What can hang from each mark:
puniv: fogo kadu
kevu: nezuk
meli: fogo
tapor: gipil lomi
zotuseg: vesinid
nezuk: kevu
kadu: gipil vesinid
vesinid: fogo gipil kadu kevu zotuseg
lomi: vesinid
bigo: nezuk puniv
fogo: detol puniv vesinid zotuseg

Every row comes from one small tree of marks. The marks that hang from a mark follow it in brackets, in alphabetical order. Every link used is in the known rows. Which tree was each row made from?
(in the rows, 128 means zero)
Known rows:
bigo(nezuk(kevu) puniv(fogo kadu(gipil vesinid))): [156 164 128 173  87 134 105 126 150 152 138  89 125 120 113 148 129 119
 127 133 131 224  89 151  82 148 125 106 163 193]
fogo(detol vesinid(gipil kadu kevu(nezuk) zotuseg)): [152 113 189 137  75 127  58 121 172  89 114  81 147 142 115 151 130  88
  53  91 102 179  99 177 141 134  59 121 146 167]
lomi(vesinid(fogo zotuseg)): [134 124 177 154  90 152  98 109 170 135 149 112 146 135 134 134 136  99
  70  81 147 158  97 150 112 139  96 101 134 145]
fogo(detol vesinid(zotuseg)): [137 116 168 140  81 122  90 132 154  94 121  74 135 123 132 151 144 106
  72 104 130 166  95 174  88 112  98 114 111 172]
fogo(detol puniv(kadu) zotuseg(vesinid(gipil kevu))): [169 126 173 115  62 107  78 129 153  92  66  50 117 101 141 137 135  60
 105 118 122 163  90 162 132 132  54 132 144 220]
fogo(detol vesinid(gipil kadu kevu) zotuseg): [152 110 189 126  72 118  56 127 168  85  92  80 131 122 129 154 158  82
  61  99  95 156  84 183 137 126  59 126 143 190]
tapor(gipil lomi(vesinid(fogo))): [133 135 154 158  62 137 106 136 124  99 153 129 133 141 119 116 147 111
  78 100 155 168  90 122  93 163  90  89 152 117]
meli(fogo(vesinid(kevu))): [112 145 113 133  79 127 116 144 157 110 149  97 124 125 115 122 134 116
  86  91 111 159  80 149 101 140  90 108 142 121]
kadu(vesinid(gipil)): [123 126 137 138  88 146 108 143 142 120 147 103 123 117 141 136 119 117
  90 100 127 186  98 135 104 112 101 118 134 140]
bigo(nezuk puniv(fogo kadu)): [171 137 130 178  87 116 115 119 140 146 144  94 113 118 102 136 143 123
 116 127 145 218  83 157  72 151 110 102 148 188]
fogo(detol puniv zotuseg(vesinid(gipil kadu kevu))): [170 111 188 107  75  94  70 121 162  87  75  57 116 101 139 137 136  64
  92 122 103 142  82 167 134 132  48 136 146 213]
puniv(fogo): [125 132 129 150 100 126 111 131 119 109 151 108 134 125 115 149 136 102
 106 109 136 192  73 131  92 138  86 107 122 148]
meli(fogo): [119 134 112 129  95 119 130 137 141 116 153 101 115 111 114 123 124 120
  97  92 129 167  76 132 102 138  92 108 133 121]
puniv(fogo(zotuseg(vesinid(gipil kevu)))): [137 139 149 147  92 123  89 127 133 106 139 105 131 137 127 147 139  78
 102 114 131 179  72 140 107 142  66 115 142 163]
vesinid(fogo(detol puniv) kadu(gipil) kevu zotuseg): [157 124 210 112 100 130  59  98 174 113 126  88 170 137 127 118 113  46
  79  91  90 135  75 180 203 158  72 135 133 180]
kadu(gipil vesinid(fogo(detol puniv zotuseg) kevu)): [129 140 167 119  82 151  93 142 158 109 118  70 129 105 171 116 121  88
 111 111  96 137  86 164 145 131 104 128 131 176]
fogo(detol vesinid(kevu zotuseg)): [133 132 172 134  72 121  87 132 163  99 120  74 140 137 130 140 134  95
  69  98 112 160 102 178 103 121  93 121 123 170]
tapor(lomi): [146 135 134 148  82 123 121 141 106  99 151 109 137 128 122 131 142 113
  82 113 146 179  87 129  94 130 104 105 132 135]
vesinid(gipil): [137 121 147 127  92 130 106 126 134 108 137 106 123 125 121 136 113 110
  71  92 130 199  91 138 120 123  74 122 131 140]
lomi(vesinid(kevu)): [120 134 160 144  71 148 111 127 165 129 140 100 130 126 129 125 130 109
  82  81 123 168 110 139  97 140  95 101 150 139]
fogo(detol): [142 114 155 123  83 112 114 136 137 103 118  75 115 103 133 134 125 113
  90 102 125 174  92 149  90 119  99 115 110 170]
vesinid(fogo(detol) gipil kadu kevu zotuseg): [164 121 211 117  95 129  48  94 181 124 133 121 170 166 111 125 103  43
  46  71 100 163  81 182 207 154  56 137 141 162]
zotuseg(vesinid(kadu kevu(nezuk))): [155 130 167 137  76 132  83 130 163 117 161  84 140 144 133 113 122  91
  92 101  98 171  94 128 116 148  82 110 168 152]
zotuseg(vesinid(fogo(detol) gipil kadu kevu(nezuk))): [173 123 184 124  68 135  62 126 180 114 138  89 143 151 137 110 111  71
  73  93  92 169  84 156 144 153  63 118 160 165]
kadu(vesinid(fogo(detol puniv) kevu zotuseg)): [133 142 163 126  83 132  96 128 165 128 133  89 146 131 146 119 115  84
  91 104 109 141  99 161 135 129 102 133 130 168]
kadu(vesinid): [120 129 132 142  89 142 119 145 139 125 155  94 125 111 146 131 130 124
 103 105 125 171  99 128  88 113 120 113 130 145]
meli(fogo(detol)): [126 126 121 122  88 111 125 141 147 109 131  88 108 101 118 126 122 114
  98  93 128 164  77 147  96 134  91 108 123 137]
bigo(nezuk(kevu) puniv(fogo kadu(vesinid))): [160 163 122 174  83 122 108 124 152 157 137  95 126 125 104 149 134 121
 120 133 131 222  92 148  73 147 123 109 165 195]
vesinid(fogo): [144 130 150 128  91 132 110 124 144 122 151 104 140 129 137 115 131 108
  77  97 117 158  77 145 122 137 102 117 117 152]
tapor(gipil lomi(vesinid)): [127 134 150 160  63 134 111 139 118  95 152 124 126 135 115 123 145 117
  84 102 160 178  98 115  81 158  89  87 156 114]
bigo(puniv(fogo(zotuseg) kadu)): [160 137 136 157  88 126 110 122 118 130 132  87 119 122 111 142 158 100
 112 126 139 196  74 143 105 149  89 109 140 184]
lomi(vesinid(fogo(detol) kadu(gipil) kevu zotuseg)): [139 120 206 143  87 159  70 107 188 130 139 105 157 136 133 129 128  71
  74  72 119 151  94 168 151 152  88 102 143 156]

Write each row's tree:
[162 139 166 115  59 132  77 134 171 115 119  80 137 142 143 106 107  62
  86  99 106 168  86 164 131 142  70 125 143 177]	zotuseg(vesinid(fogo(detol puniv(kadu)) gipil kevu))
[124 147 143 131  78 147 107 141 158 135 155 102 141 134 150 110 122 104
  92  97 100 152  95 144 120 131 116 122 137 147]	kadu(vesinid(fogo kevu))
[116 145 150 139  84 164 109 148 144 110 153  74 126 116 160 119 109 119
 112 103 103 175 105 130 125 132 111 114 149 139]	kadu(gipil vesinid(kevu(nezuk)))
[152 113 197 139 122 149  68  97 157 123 170 114 171 141 130 131 128  74
  76  85 123 155  68 156 180 148  94 116 126 152]	vesinid(fogo kadu(gipil) zotuseg)
[152 142 158 158  66 139 105 133 138 107 138 111 144 139 130 125 150 103
  71 103 137 160  94 139 113 151  88  98 157 141]	tapor(lomi(vesinid(fogo(zotuseg) kevu(nezuk))))
[156 138 128 156  86 131 115 127 117 134 141  88 122 124 106 137 147 104
 112 122 138 206  77 141  98 148  95 105 135 174]	bigo(puniv(fogo kadu))
[129 134 161 156  62 135  96 134 129 100 155 130 137 144 107 119 144 102
  81  94 141 173  97 117 105 168  83  90 169 114]	tapor(gipil lomi(vesinid(kadu kevu)))
[146 130 160 160  72 149 100 135 135 102 148 108 146 130 122 132 144 104
  81  98 134 177  96 132 115 150  90  90 161 131]	tapor(lomi(vesinid(kadu(gipil) kevu(nezuk))))
[141 140 161 157  74 142 101 128 136 110 144 122 147 148 116 136 132  91
  65  93 154 181 102 144 114 139  84 102 152 128]	tapor(lomi(vesinid(gipil kevu zotuseg)))
[158 145 190 127  83 120  89 105 166 116 134  87 155 161 130 113 105  84
  62  92 105 153 100 161 164 158  76 133 141 163]	vesinid(fogo(detol) kevu(nezuk) zotuseg)
[155 119 159 156  77 148  91 130 139 109 145 128 150 133 119 136 150  94
  65  93 145 176  82 146 118 143  85  93 146 135]	tapor(lomi(vesinid(fogo gipil kadu)))
[138 109 154 143  85 141  76 130 153  98 142 103 142 127 117 151 151 110
  63  94 112 184  82 155 116 122  79 110 137 147]	fogo(vesinid(gipil kadu))
[164 145 143 153  78 129  98 124 129 133 130  87 121 136 114 135 147  85
 108 123 132 198  77 149 113 152  78 113 152 183]	bigo(puniv(fogo(zotuseg(vesinid(gipil kevu))) kadu))
[162 113 180 129  85 143  73 133 168 115 152  84 141 125 153 115 128  77
  96 101 110 156  70 156 117 137  99 104 131 171]	zotuseg(vesinid(fogo(detol) kadu(gipil)))
[116 147 166 145  96 163 101 133 148 115 160  80 138 130 156 126 104 107
 106 101 117 172 109 135 140 132 108 119 150 137]	kadu(gipil vesinid(kevu(nezuk) zotuseg))
[143 128 147 158  73 143 110 138 128 104 140 118 135 128 121 140 142 107
  72  99 157 186  95 138  94 132  89  94 144 131]	tapor(lomi(vesinid(gipil)))
[176 132 140 167  83 115 121 118 147 149 143  85 108 113 111 123 137 136
 105 121 138 208  96 156  76 141 121 108 151 186]	bigo(nezuk puniv(kadu))
[143 116 198 137  78 155  74 117 185 122 124  97 143 119 142 128 144  80
  80  79 107 143  87 165 143 153  85 102 148 168]	lomi(vesinid(fogo(detol zotuseg) kadu(gipil) kevu))
[131 141 130 159  65 146  87 146 136 104 119  87 149 126 113 158 149  77
 114  98 134 210  81 155 101 143  85  98 125 178]	puniv(fogo(detol vesinid(kevu)) kadu)
[155 126 175 120  88 112  82 118 151  97 112  66 127 107 144 128 144  76
 104 124 104 137  80 143 138 139  65 131 157 190]	fogo(puniv zotuseg(vesinid(kadu(gipil) kevu)))
[150 130 151 155  71 147 104 135 134 108 140 123 143 134 125 133 144 101
  66  97 152 176  87 145 105 138  89  96 140 133]	tapor(lomi(vesinid(fogo gipil)))
[156 147 162 132  67 135  93 133 166 122 157  83 139 153 149  98 116  92
  85 103 100 158  92 140 114 150  88 116 156 154]	zotuseg(vesinid(fogo kevu(nezuk)))
[159 107 185 114  70 103  56 122 168  72  62  62 128 102 125 155 160  75
  69 116  87 142  81 188 147 128  40 138 145 210]	fogo(detol puniv vesinid(gipil kadu kevu) zotuseg)
[127 139 118 172  79 154  93 143 124 109 141 100 152 127 111 163 159  92
 114 101 149 216  76 137  96 140  90  93 127 162]	puniv(fogo(vesinid) kadu)
[157 127 162 128  74 130  94 138 162 119 146  82 130 132 154 111 124  89
  91 106 120 156  81 153  91 130 101 110 125 170]	zotuseg(vesinid(fogo(detol)))
[158 125 204 122  97 124  63  98 177 129 146 109 173 157 118 119 119  54
  63  79  96 143  82 172 184 155  82 130 136 168]	vesinid(fogo(detol) kadu kevu zotuseg)
[141 136 166 141  72 128  81 126 153  87 115  84 128 138 133 145 153 111
  59 106 103 166  96 155 131 133  57 127 163 162]	fogo(vesinid(gipil kevu(nezuk)) zotuseg)
[154 126 152 125  46 125  80 140 156  76  67  48 130 108 120 145 133  93
  81 107 103 189 101 171 129 135  50 125 142 194]	fogo(detol puniv(kadu) vesinid(gipil kevu(nezuk)))
[126 132 124 135  82 130  96 136 164 103 145 101 129 128 105 130 132 112
  75  86 104 172  77 148 127 148  66 108 159 120]	meli(fogo(vesinid(gipil kadu kevu(nezuk))))
[135 137 140 131  65 120 102 134 150  85 111  60 134 118 125 130 143 119
  80 119  91 158  98 149 111 137  69 126 151 165]	fogo(puniv vesinid(kevu(nezuk)))
[142 134 174 136  66 151  85 115 176 124 107 103 138 128 131 128 134  80
  72  81 122 163  96 158 146 150  61 115 155 164]	lomi(vesinid(fogo(puniv(kadu) zotuseg) gipil kevu))
[158 115 172 125  95 112  84 119 145  94 113  66 123  97 146 136 151  84
 106 128 116 141  75 141 127 133  68 126 149 192]	fogo(puniv zotuseg(vesinid(kadu(gipil))))
[139 143 152 142  75 158  90 132 152 133 134 100 152 136 132 132 117  78
  95  82 136 196 100 147 146 134  99 117 137 163]	puniv(kadu(vesinid(fogo(detol) gipil kevu zotuseg)))
[153 136 165 147  64 138  95 134 143 105 123 116 141 138 129 130 142  87
  64  97 140 165  91 157 118 143  81 103 147 148]	tapor(lomi(vesinid(fogo(detol zotuseg) gipil kevu)))
[129 126 147 155  91 125  90 132 136  96 131  94 140 128 118 163 147  91
  94 111 139 183  76 163  85 129  83 106 112 167]	puniv(fogo(detol vesinid(zotuseg)))
[127 142 145 159  89 135  84 124 138  98 144 107 148 153 109 156 135  92
  81 105 127 195  83 150 115 144  62 113 141 144]	puniv(fogo(vesinid(gipil kevu(nezuk) zotuseg)))
[166 156 141 161  95  95 108 108 150 143 131  95 114 127 105 148 139 126
 101 143 122 196  83 155  74 148 106 121 164 197]	bigo(nezuk(kevu) puniv(fogo(zotuseg)))
[170 117 170 113  79 120  79 117 150  99  80  86 129 109 134 137 132  74
  74 102 124 167  72 171 162 137  52 135 123 198]	vesinid(fogo(detol puniv(kadu) zotuseg) gipil)
[154 125 160 124  88 103  98 122 141  97 109  65 116 102 146 133 149  92
 102 131 123 141  83 138 108 127  70 130 145 191]	fogo(puniv zotuseg(vesinid))
[153 136 171 133  81 120  89 124 150 105 130  84 120 135 144 128 133  94
  82 110 118 164  93 136 122 136  67 126 163 166]	fogo(zotuseg(vesinid(gipil kevu(nezuk))))
